Each row comes from the steps of one walk. Every step used is in the known rows, and no mark comes twice. Write the walk behind each row, first mark first.
Known rows
D/C/E/P: [ 0.21  1.18 -0.52  0.90  1.46  0.42 -0.44  0.52  0.44  4.20 -0.82  0.45
 -0.65 -4.07 -0.14 -0.82  0.54 -0.97  1.50  0.00]
C/D/H/P: [-0.13  0.23 -1.04 -2.27  0.10 -0.10  0.17 -0.01 -0.43 -4.00 -1.25  0.42
  1.35  0.02 -0.14  0.48  0.46 -0.17 -0.04  3.79]
A/D/C/E/P: [-0.07  0.76 -0.43  3.49  1.41  0.65 -0.11  0.42  0.25  5.53  0.25 -0.54
  1.59 -1.55 -0.40 -0.75  0.39  0.46  0.14 -1.43]
H/D/C/E: [-0.05 -0.89  1.50 -0.06 -0.07  2.70 -1.00 -0.34 -0.14  4.84  0.32 -1.04
  0.62 -2.98 -0.19 -1.60  0.07 -0.90  1.71 -2.11]
A/D/H/P: [ 0.02  0.29 -0.41  0.06 -0.10  0.19  0.43 -0.16 -1.22  1.36  0.61 -0.86
  1.75  0.79 -0.77  1.18  0.78  0.57  0.20 -0.54]
H/P: [-0.03  0.50 -1.27 -1.86  0.30  2.30 -0.16  0.21 -0.76  2.11 -0.19  0.61
 -0.65 -2.12  0.33  0.56  0.48 -0.57  1.73  1.58]
P/E: [ 0.74 -1.89  0.34  0.24  0.39  0.02  0.05 -0.11  0.03  1.33 -0.61 -0.40
 -1.98 -0.02 -0.03 -0.15 -0.55  0.34  1.15 -3.55]
A/D/H/P/E: [ 0.71 -1.02  0.23  0.93  0.22  1.00  0.27  0.09 -1.03  1.12  0.31 -0.90
  0.65  0.63 -1.07  0.86  0.33  0.62  1.08 -1.88]
A/D/H/P/E/C: [ 0.67 -1.77 -0.28  2.46  0.16  1.75 -0.05  0.53 -1.05  0.97 -0.66 -1.81
 -0.20  0.98 -0.07  0.88  0.49 -0.17  1.51 -0.67]
P/E/C/D: [ 0.39 -2.93 -0.89  2.56  0.64  1.07 -0.28  0.59  0.45 -1.71 -2.57 -1.20
 -1.63  1.24  1.52 -0.67 -0.72 -0.18  0.47  0.28]
H/D/P/E/C: [ 0.75 -1.13  2.16 -0.37  0.08  3.64 -1.19  0.23 -0.15  0.93 -0.36 -2.14
 -0.84  0.58 -0.13 -1.38  0.24 -1.18  2.33 -0.72]
A/D/P/E: [ 1.07  1.58  1.62  1.35  0.64  1.26 -0.26  0.39 -0.05  3.03  0.39 -1.16
  1.04  2.46 -1.00 -0.61  0.18  1.38 -0.08 -2.96]
E/P/H/D: [-0.58  0.45  0.08 -0.61 -0.01 -0.50  0.36 -0.54  0.75 -3.48  1.47  0.39
  0.32 -0.21 -0.30  0.29 -0.77 -0.37 -0.15 -0.96]
E/C/D: [-0.66 -1.34 -1.85  1.64  0.17 -0.04 -0.04  0.34  0.28 -1.75 -2.50 -1.31
 -0.13  1.58  2.04 -0.32 -0.06 -0.24 -0.83  2.55]
P/H/D/C: [ 0.14  2.12  1.68 -1.61 -0.79  0.71 -0.37 -0.54  0.12 -1.32  2.65  0.70
  0.53 -0.80 -0.77 -0.20 -0.83  0.52 -0.22 -2.95]
P/H: [ 0.16  2.72  0.28 -0.72 -1.17 -1.41  0.46 -0.26  0.60 -1.44  0.40  0.88
 -0.65  1.16  0.25  1.07 -1.04  0.94 -1.60 -3.05]
E/P/H/D/W: [ 0.06 -0.56 -0.29  0.19 -0.97 -0.43  0.32 -0.74  0.42 -2.48  2.71  0.21
 -0.48  0.26 -0.40  0.30 -1.38  0.31 -0.51  0.07]
P/D: [-0.82 -1.46  0.03 -1.23 -0.59 -1.24 -0.51 -0.73 -0.06 -1.48  0.51 -0.35
 -0.16  1.76  0.52 -0.26  0.12  0.15 -1.42 -0.59]
W/D: [-1.03 -1.49 -0.17  0.46 -0.47 -2.26  1.51 -0.37 -0.23  1.24  0.24  0.81
  0.07  0.90  0.61  0.48 -0.31  0.83 -1.22 -0.94]
E/C/D/P/H: [ 0.26  3.81  0.04  0.31 -0.39  0.73 -0.47  0.96  0.98 -4.07 -1.89 -0.15
  0.31  2.77  1.26 -0.13 -0.25  0.02 -1.78  3.04]
W/D/P: [-0.33  1.93  1.18 -1.07 -0.30 -1.22  0.93  0.15 -0.05  1.39  0.41  1.04
  0.63  1.42 -0.13  0.03  0.38  0.62 -1.07  0.78]

Which walk is each row?
[-0.80 -1.56 -0.52 -1.64  0.36 -3.51  0.02 -0.77  0.01 -5.18  0.49 -0.19
  0.01  0.96 -0.59  0.45  0.83 -0.92 -0.67  1.50] | E/P/D/H
[ 0.00  1.02  2.09 -2.79 -0.26  1.97 -0.73 -0.55 -0.32  1.26  0.96 -1.19
  1.20  0.51 -0.76 -1.08  0.62 -0.47  0.87 -0.45] | H/D/P
[ 0.14 -2.75 -0.13  0.90 -0.45  0.19  0.92  0.62 -0.91 -1.12 -1.02  0.32
 -1.83 -0.32  0.41  1.18  0.21 -0.89  1.58  1.46] | W/D/H/P/E/C
[ 1.09 -0.71  0.22 -1.98  0.11  0.86 -0.03  0.14 -0.93 -0.85 -0.55  0.08
 -1.65 -1.54 -0.95  1.00  0.47 -0.75  2.54 -0.37] | D/H/P/E
[-0.24 -0.52 -0.94  1.69  0.77  0.05  0.02  0.27  0.92  3.80 -2.43 -0.53
 -0.74 -1.90  0.82 -0.26  0.16 -1.23  0.84 -0.38] | C/E/P
[-0.74 -1.30  0.45 -0.63 -0.97 -3.96  1.74 -0.64 -0.63 -1.03  0.16  0.41
  0.33  1.38 -0.30  1.22  0.18  0.57 -1.18 -0.98] | W/D/H
[-0.06 -2.42 -2.16  2.55 -0.87  0.07 -0.09  0.20 -0.06 -0.66 -1.18 -1.37
 -0.83  2.07  1.96 -0.39 -0.77  0.55 -1.31  3.67] | E/C/D/W
[ 0.26  2.88  0.11  3.66  0.62  0.44  0.00  0.52  0.86  3.32  0.63  0.39
  1.56 -0.86 -0.41 -0.15 -0.40  0.85 -0.88 -2.46] | A/D/C/E/P/H
[-0.68 -0.26 -0.93 -1.17  1.41 -1.44 -0.63 -0.26  0.08 -2.62  1.81  0.92
 -0.08 -1.27 -0.48 -0.69  0.67 -0.51 -0.11  2.10] | E/P/D/C
[-0.15 -0.11  0.83 -0.01 -0.17  0.50 -1.37 -0.01  0.29  2.08 -0.03  0.08
 -0.12 -1.18  0.28 -1.25  0.27 -0.40 -0.43 -0.62] | P/D/C/E
[ 0.91 -1.03 -0.54 -0.80  0.74  3.30 -0.38  0.52 -0.52  1.79 -0.48  0.57
 -2.08 -2.34  0.01  0.18 -0.07 -0.52  2.86 -0.18] | H/P/E
[-0.50 -0.78 -0.13 -1.40 -0.72 -1.35  1.35 -0.09 -1.05 -0.74  0.22  1.22
  0.12 -0.39 -0.26  1.49  0.50 -0.12  0.25  1.68] | W/D/H/P
[-0.09 -2.77 -0.84  2.27 -0.63 -0.07 -0.65 -0.14  0.80  2.17 -0.57 -0.62
 -1.11 -0.35  0.82 -0.76 -0.45 -0.65 -0.60  1.46] | C/E/P/D/W
[ 0.53  3.26  0.03  0.99  0.67  0.14 -0.34  0.63  1.10  1.95 -0.17  1.36
 -0.67 -3.31 -0.22 -0.22 -0.25 -0.53  0.39 -0.90] | D/C/E/P/H
[ 0.89  6.28  1.76 -2.49 -0.82 -0.21 -0.26  0.31  0.66 -1.04  0.45  1.03
 -0.09  1.65 -0.66  0.44 -0.06  0.68 -1.29 -1.14] | D/P/H
[-0.44 -1.54  0.06  0.63 -0.10 -1.65 -0.39 -0.21  0.76 -0.81 -1.86 -0.82
 -0.23 -0.20  0.19 -0.04  0.53 -1.59 -0.25  0.48] | C/E/P/D/H
[ 0.56  5.23  1.59  0.51 -0.62  0.11  0.07  0.26  0.38  0.91  1.21 -0.10
  2.10  3.49 -0.79  0.40 -0.20  1.95 -2.29 -2.53] | A/D/P/H
[ 0.62 -1.11 -0.47 -1.37  0.38  0.69 -0.04  0.21 -0.20 -4.21 -1.48  0.41
  0.25 -0.22 -0.44  0.21 -0.03 -0.16  0.87  2.37] | C/D/H/P/E
[-1.06 -1.63 -1.28 -0.74  0.77 -1.95 -0.19 -0.52  0.39 -3.07  0.56  0.15
 -0.13  0.61  0.20 -0.18  0.37 -0.61 -0.65  1.63] | E/P/D
[-0.24  0.74  1.35 -1.17 -1.48  0.36  0.08 -0.79  0.40 -1.91  1.40 -0.08
  0.40  0.98  0.02  0.35 -1.16  0.46 -0.85 -3.31] | P/H/D
[ 0.11 -1.82 -1.45  0.64 -0.87 -0.86  0.26 -0.47  0.04 -0.72  0.29 -0.13
  0.41  1.77  0.65 -0.53 -1.08  1.69 -1.93  2.36] | C/D/W
[-0.11  0.59 -0.51 -2.70  0.47  2.56 -1.32  0.19 -0.81 -0.21  1.67  1.48
 -0.23 -2.51 -0.21 -0.47  0.82 -0.58  1.13  3.06] | H/P/D/C
[-0.60 -0.23 -0.25  2.01  0.84 -0.84  0.83  0.50  0.38  3.48 -0.20  1.53
 -0.02 -2.80  0.24 -0.48  0.12 -0.33  0.22  0.62] | W/D/C/E/P
[-0.37 -0.30 -0.40 -1.50 -0.14 -2.83  0.52 -0.55 -0.02 -4.33 -1.26 -0.35
  1.54  1.83 -0.17  0.27  0.12  0.54 -1.53  1.17] | C/D/H
[-0.62 -0.03  0.11 -0.10  0.23 -1.68  1.01 -0.07 -0.52  1.71  1.58  1.67
  0.14 -1.07 -0.12 -0.07  0.03  0.95 -0.55 -0.32] | W/D/C
